(in the rows, 128 means zero)
Known rows, with every way that one mark hangs from another:
[K150 [K216 K76]]: [150 106 112 134 154  56 117 122  90 101 121 154   4 139  95  66 180 125
 165 131 141]
[K881 K225 K438]: [116 118  82 103 153  85 180 128 103 131 167 139 137 136 128  76 201 109
 106 121 143]
[K932 K216 [K225 K558 K881]]: [ 93 125 149 128 135 170  93 127  99 144 127 133 122  68 122 146  87 162
 135 128 128]
[K932 [K216 K76] [K225 K558 [K881 K438]]]: [ 86 125 135 131 144 107 110 116  87 166 134 133  92 101  88 141  90 159
 155 131 131]
[K225 K558 [K932 K216]]: [165 136 138 133 106 154  77 120  92 140 121 121 114 111 108 137  54 128
 104 142 130]
[K438 [K881 [K225 K986]]]: [ 86 114 114 124 146 138 197 128 157  62 148 136 117 130 146  88 177 113
 129 117 125]
[K823 K216]: [167 109 126  98 108 140 105 124  84  81 114 151  84 186 125  58 180 128
 151 123 109]
[K881 [K225 K932]]: [154 115 108 119 144 145 136 139 117 120 146 133 153 128 118 110 149 107
  96 133 137]
[K225 K558 [K881 K438] [K932 [K216 K76]]]: [143 147 159 150 101 122  89 113  77 203 135 110 115 136  76 169  59 126
 113 152 136]
[K438 [K881 K225]]: [ 87 108 116 124 151 140 201 125 137  64 159 140 102 125 130  69 185 112
 114 122 127]
[K932 K216 K225]: [ 80 103 120 108 148 141 111 132  97 102 134 147  94  70 125  93 122 165
 143 116 136]
[K932 [K225 K881 K986]]: [110 123 142 115 123 157  91 143 160 117 112 136 126 103 145 153 128 151
 130 117 134]
[K881 [K225 K932 K986] K438]: [133 132  87 110 140  87 171 132 130 146 158 124 182 148 137 128 152 111
 115 120 144]
[K225 K558 K881 K932]: [182 149 173 148  88 182  59 127 114 172 116 114 131 128 103 178  64 116
  77 152 131]
[K438 K881]: [ 88 107 131 121 127 139 166 122 133  52 143 144  51 125 128  58 172 123
 113 123 130]
[K225 K558]: [166 131 126 118 110 147  81 122 114 109 106 136  80 122 129 104 120 118
 102 134 126]
[K881 [K225 K558 K932 K986] K438]: [152 149  89 117 135  92 161 125 132 163 153 117 196 147 139 154 117 108
 110 125 138]
[K881 [K225 [K986 K216]] K438]: [120 121  90 117 153  76 179 135 143 128 135 130 167 149 155 100 198 120
 155 117 125]
[K986 K216]: [147  97 143 137 129 124  99 140 136  84  81 143  75 136 137  63 186 140
 159 132 106]
[K225 K558 K881]: [156 141 164 137  98 177  68 126 116 145 105 125 100 121 121 143 119 116
  99 143 126]

Rows:
[100 111 121 129 147 142 196 126 137  77 165 135 117 128 121  87 158 112
 102 127 130] -> [K438 [K881 [K225 K932]]]
[173 141 109 126 133 148 123 135 146 134 124 119 191 134 141 162 104 106
 113 128 127] -> [K881 [K225 K558 K932 K986]]
[ 82 128 139 123 135 141 111 122  92 158 141 131 124  75 120 141  93 163
 133 126 133] -> [K932 K216 [K225 K558 [K881 K438]]]
[112 138 156 134  92 136  97 134 121 170 124 110 150 129 128 172  96 134
 137 130 141] -> [K225 [K881 K438] [K932 K216] K986]
[154 140  90 116 143  94 166 121 103 166 169 123 173 140 117 126 128 107
  87 133 140] -> [K881 [K225 K558 K932] K438]
[ 99 118 119 129 143 142 193 129 156  75 153 130 133 132 136 106 151 113
 119 121 128] -> [K438 [K881 [K225 K932 K986]]]
[140 129 127 124 134 134  94 136 170 106  89 135 134 109 155 148 102 159
 152 117 114] -> [K932 [K225 K558 [K986 K216]]]
[135 143  82 110 142  89 168 124 132 145 145 124 174 142 151 128 155 108
 126 117 133] -> [K881 [K225 K558 K986] K438]
[112 129 121 134 139 145 186 125 156  87 149 124 143 131 138 124 126 112
 115 124 123] -> [K438 [K881 [K225 K558 K932 K986]]]
[157 143  99 132 143  84 164 128 143 163 135 115 203 152 143 151 126 117
 133 127 123] -> [K881 [K225 K558 K932 [K986 K216]] K438]
[ 99 128 122 136 142 147 188 122 146  89 150 123 145 122 137 123 120 117
 127 124 123] -> [K438 [K881 [K225 K558 [K932 K216] K986]]]
[141 127 125 128 139 118  93 133 166 111  86 136 119 121 139 147 100 158
 163 120 113] -> [K932 [K225 K558 [K986 [K216 K76]]]]
[113 125 158 135 101 139 104 128  81 173 148 120 118 121  98 133 111 133
 105 143 146] -> [K225 [K881 K438] [K932 K216]]
[115 115 150 133 133 133  93 143 166 121  92 136 119 122 133 150 135 158
 165 122 118] -> [K932 [K225 K881 [K986 [K216 K76]]]]
[173 158 171 162  90 130  84 130 160 188  88 100 178 154 139 209  71 133
 142 142 114] -> [K225 K558 [K881 K438] K932 [K986 K216]]
[114 135 153 140  98 113  96 131 116 175 120 111 128 148 105 172  94 132
 152 134 141] -> [K225 [K881 K438] [K932 [K216 K76]] K986]
[119 144 134 118 120 135 100 131 152 148 120 128 143 108 145 173 100 150
 123 119 133] -> [K932 [K225 K558 [K881 K438] K986]]
[147 150 162 151  99 125  92 129 161 161  77 112 146 148 158 172 125 132
 163 132 108] -> [K225 K558 [K881 K438] [K986 K216]]
[149 147 159 157 104 103  91 126 157 167  73 113 124 167 134 172 122 130
 178 136 106] -> [K225 K558 [K881 K438] [K986 [K216 K76]]]
[100 119 117 129 148 144 194 120 137  75 155 135 112 124 132  87 160 110
 111 126 123] -> [K438 [K881 [K225 K558]]]
